Each row was made from one small tree. The marks that hang from a mark follow it in brackets, in alphabetical order. Every link used is in the known rows. Write each row's tree.
Known rows
Y[D]: [-0.04 -1.55 -0.12 -1.90 -1.32  0.10  2.75 -1.20 -0.95 -0.13  0.37 -1.40
  0.74 -0.64 -0.37 -0.21  1.62  1.07  0.10  0.50]
Y[D[L] W]: [-0.09 -1.17 -1.06 -2.40 -2.67  1.39  6.21 -1.21 -0.89 -1.03  0.19 -0.84
  2.02  0.42 -0.08 -1.73  0.78 -1.42  0.43  1.21]
Y[P]: [ 0.25  1.92  0.47 -0.39  1.16 -0.81  1.63 -0.74 -0.38 -0.04 -0.26  0.48
 -0.25  1.33  2.09  0.39 -0.71 -0.31  1.32  0.11]
V[Y[P W]]: [ 2.29  1.87 -0.63 -1.48 -0.57  0.40  2.92 -0.34 -0.76  0.13  2.84  0.47
  0.61  3.08  1.13 -0.01 -0.82 -2.20  1.47 -0.04]
Y[D[L] P V W]: [-0.51  0.03 -0.90 -2.41  0.17  0.32  8.67 -2.28 -1.24 -1.50 -1.14 -1.09
  0.90  3.36  3.56 -1.82  0.00 -2.48  1.59  1.64]
W[Q]: [ 2.09  0.16  0.09  1.27 -1.54  0.13 -1.56 -1.18  0.97 -0.94 -1.19  1.32
 -0.14  0.18  2.30 -0.03  0.63 -0.10  0.08 -0.88]
W[Q Y[D[L]]]: [ 1.05  0.78  0.14  0.37 -3.31 -0.24  4.40 -2.76 -0.77 -0.78  0.11  0.89
  0.02  1.52  5.76  0.11  1.55  1.06  0.63 -0.21]
Y[W]: [ 0.42 -0.11 -0.60 -0.47 -0.52  1.13  0.95  0.46 -0.30 -0.27  0.25  0.24
  1.58  1.91 -1.28 -0.57 -0.62 -2.42 -0.20  0.98]
V[Y]: [ 1.74  0.68 -0.63 -0.81 -0.94  0.23  1.09  0.00 -0.23  0.42  2.71 -0.05
 -0.41  0.68  0.55  0.09  0.18 -0.32  0.61 -0.80]
V[Y[D P[H]]]: [ 2.84  0.69 -0.61 -2.12 -1.23  0.07  5.97 -2.15 -0.09 -0.45  3.32 -0.08
 -0.48  1.15  1.84  0.24  0.92  0.71  1.96 -0.32]
P[H Y[W]]: [-0.02 -0.01 -0.13  0.44 -0.99  2.68  3.09  0.41 -0.52 -2.01  1.99  3.86
 -0.04  1.38 -0.91 -0.12 -0.29 -0.44  1.04  1.16]
Y[P[H] W]: [ 1.93  1.49 -0.51 -0.40  0.35  0.67  4.89 -1.41  1.07 -1.44  0.68  1.35
  0.69  2.91  0.85 -0.17 -1.19 -2.09  1.61  1.02]
V[Y[W]]: [ 2.10  0.60 -1.01 -1.17 -1.37  1.02  1.84  0.26 -0.47  0.24  2.95  0.17
  0.75  2.13 -0.41 -0.29 -0.36 -1.95  0.50 -0.13]
V[Y[D[L] W]]: [ 1.73 -0.16 -1.32 -2.41 -2.83  1.17  5.41 -0.82 -0.82 -0.28  2.89 -0.61
  0.99  1.12  0.57 -1.14  0.62 -1.21  0.93  0.11]
V[Y[D P W]]: [ 2.29  0.82 -0.70 -2.74 -1.53  0.60  5.12 -1.14 -1.46  0.02  3.01 -0.52
  1.04  2.56  0.80 -0.15  0.29 -1.41  1.54  0.33]
D[L]: [-0.77  0.79 -0.61 -0.16 -1.03  0.31  3.24 -0.45  0.77 -0.86 -0.75  0.51
 -0.41 -1.16  2.30 -1.25 -0.37 -0.10  0.76 -0.34]
N[H]: [ 1.22  1.25  0.53  0.09  0.19 -0.33  2.60  0.65  4.01 -0.44 -0.32  0.32
  0.25  0.62 -0.93  0.86  0.60 -0.02  0.36 -0.24]
W[Q Y[D P[H]]]: [ 2.42  1.53  0.42  0.44 -2.07 -0.63  5.55 -3.84 -0.23 -1.16  0.71  1.50
 -0.42  2.85  5.97  1.11  1.27  1.40  1.49  0.05]
M[Q]: [-0.14 -0.06  0.23 -0.09 -0.97  0.53 -3.00 -1.41  1.05  0.32  2.06 -1.12
 -0.08 -1.46 -0.26  0.36  0.37  0.25 -0.05  0.38]
V[Y[D P]]: [ 1.96  0.93 -0.34 -2.42 -1.12 -0.23  4.26 -1.40 -1.16  0.25  2.82 -0.66
 -0.08  1.23  1.78  0.22  0.71  0.22  1.62 -0.34]

Which tree is each row?
[ 0.97  0.86  0.22  1.96 -0.55 -0.57  1.18 -1.98 -0.44 -0.58 -0.50  1.05
 -0.87  3.61  5.91  0.58  0.57 -0.11  0.08 -0.16] -> W[Q Y[V]]
[-1.16 -0.32  0.06 -0.59 -0.09 -0.66  4.81 -1.69 -2.34  0.28  0.98 -1.25
 -0.31  3.00  3.45  0.43  1.07  0.77  0.01  1.01] -> W[Y[D V]]
[-0.80 -0.50  0.00  0.94  0.67  1.71  2.93 -0.01 -0.33 -2.13  0.97  3.12
 -1.79  1.32  1.12 -0.03  0.16  0.64  0.98  0.68] -> P[H Y[V]]
[ 1.10  2.20  0.60  1.72  0.15 -1.07  2.46 -2.53 -0.74 -0.62 -0.72  1.36
 -1.04  4.49  7.41  0.93  0.10 -0.31  0.98 -0.07] -> W[Q Y[P V]]
[-0.83  0.52  0.60  0.33 -1.55  2.31 -0.92  1.48 -2.30 -0.97  0.54  3.46
  0.85  1.74  0.26 -0.30 -0.07 -1.38  0.47  0.75] -> P[Y[W[Q]]]
[ 1.94  1.25 -1.02 -2.83 -1.99  0.71  6.58 -1.39 -1.11 -0.36  2.69 -0.18
  0.87  2.02  1.96 -0.78  0.19 -1.55  1.90  0.15] -> V[Y[D[L] P W]]
[ 1.04  1.16  0.52  0.46 -0.81 -1.08  4.55 -3.33 -1.44 -0.74 -0.50  0.40
 -0.58  4.10  7.14  0.73  1.24  0.34  1.05  0.21] -> W[Q Y[D P V]]
[ 0.86 -0.68 -0.44 -1.42  1.31 -0.61  7.73 -3.36  0.10 -1.64 -0.32 -0.94
 -1.11  2.10  3.20 -0.25  1.04  0.56  1.57  0.85] -> Y[D P[H] V]
[ 0.73 -1.77 -1.38 -1.16 -2.03  1.24  5.81 -2.32 -0.14 -2.11 -1.77 -0.73
  0.99  2.24  3.21 -2.22  1.21 -2.22  0.28  0.92] -> Y[D[L] V W[Q]]
[ 3.12  0.63 -1.07 -2.43 -1.62  0.74  6.56 -1.96 -0.24 -0.68  3.47  0.05
  0.59  2.46  0.91 -0.14  0.35 -1.07  1.78  0.31] -> V[Y[D P[H] W]]
[ 1.05  0.09 -0.10  1.01 -1.74  2.77  2.09 -0.06  0.12 -2.46  1.41  4.48
 -0.12  1.47  0.28 -0.16  0.02 -0.52  1.06  0.76] -> P[H Y[W[Q]]]
[ 0.27  2.41  0.35  0.49  0.39 -0.78  5.16 -1.79 -0.55 -0.16  1.66  1.19
 -0.75  3.08  4.02  1.30 -0.48  0.81  1.37  0.47] -> W[Y[P[H]]]
[-1.17 -1.74 -0.86 -1.59 -0.32  0.02  6.06 -1.87 -0.53 -1.13 -1.12 -1.87
 -0.52  0.21  2.87 -1.63  1.35  0.21  0.39  0.52] -> Y[D[L] V]
[-0.20 -2.36 -1.03 -2.03 -0.22  0.86  4.43 -1.28 -1.42 -0.80 -0.37 -2.00
  1.35  2.88 -0.07 -1.28  0.95 -2.12 -0.33  1.77] -> Y[D V W]
[ 2.47  1.11 -0.93 -2.11 -1.72  0.15  7.47 -2.33  0.24 -0.89  2.84  0.20
 -0.74  0.62  2.88 -0.37  0.60  0.54  2.30 -0.53] -> V[Y[D[L] P[H]]]
[-2.72 -0.74 -0.06 -1.35 -1.05  2.19  4.03  0.60 -3.15 -1.32  0.27  1.55
  0.59  1.88  1.13 -1.34  0.53 -1.23  0.72  1.58] -> P[Y[D[L] V W]]
[-1.04  2.12  0.51  0.45  1.73 -1.25  4.15 -1.39 -1.66  0.27  0.43  0.12
 -0.91  4.38  5.15  0.93 -0.51 -0.23  0.89  0.73] -> W[Y[P V]]
[ 1.27 -0.82 -0.97 -1.85  0.75  0.46  8.46 -2.98 -0.09 -1.95 -0.03 -0.71
  0.50  3.94  2.07 -0.80  0.37 -1.75  1.51  1.85] -> Y[D P[H] V W]
[-1.23 -1.13 -0.33 -0.40 -0.80  1.98  6.55 -1.14 -0.57 -2.63  0.96  2.47
 -1.54  0.20  1.95 -0.86  1.13  1.28  1.43  0.88] -> P[H Y[D[L] V]]
[-0.53 -1.64 -0.43 -0.72 -0.70  2.54  5.37 -0.70 -1.24 -2.36  1.45  2.36
 -0.18  2.07  0.03 -0.64  0.80 -0.22  0.95  1.70] -> P[H Y[D V W]]
[-1.33 -0.98  0.32 -0.68 -1.31  2.13  1.79  0.27 -3.00 -1.32  0.03  1.91
  0.68  2.48  1.01 -0.77  0.97 -1.15  0.32  1.32] -> P[Y[D V W[Q]]]
[ 2.13  1.91 -0.02  0.04 -0.50  0.38  1.45 -1.19  0.03 -1.07 -0.91  1.59
  1.31  3.24  2.52 -0.17 -0.88 -2.81  1.27  0.49] -> Y[P W[Q]]
[ 1.53  2.77  0.83  1.51 -1.09 -0.96  2.13 -2.31 -0.72 -0.37  0.01  1.99
 -0.39  3.38  6.22  1.23  0.14  0.17  1.14 -0.28] -> W[Q Y[P]]
[-0.50 -0.37  0.03 -1.84  1.45 -1.04  5.43 -2.38 -1.60 -0.64 -0.89 -1.68
 -0.47  2.30  3.26 -0.32  0.89 -0.08  1.20  0.89] -> Y[D P V]
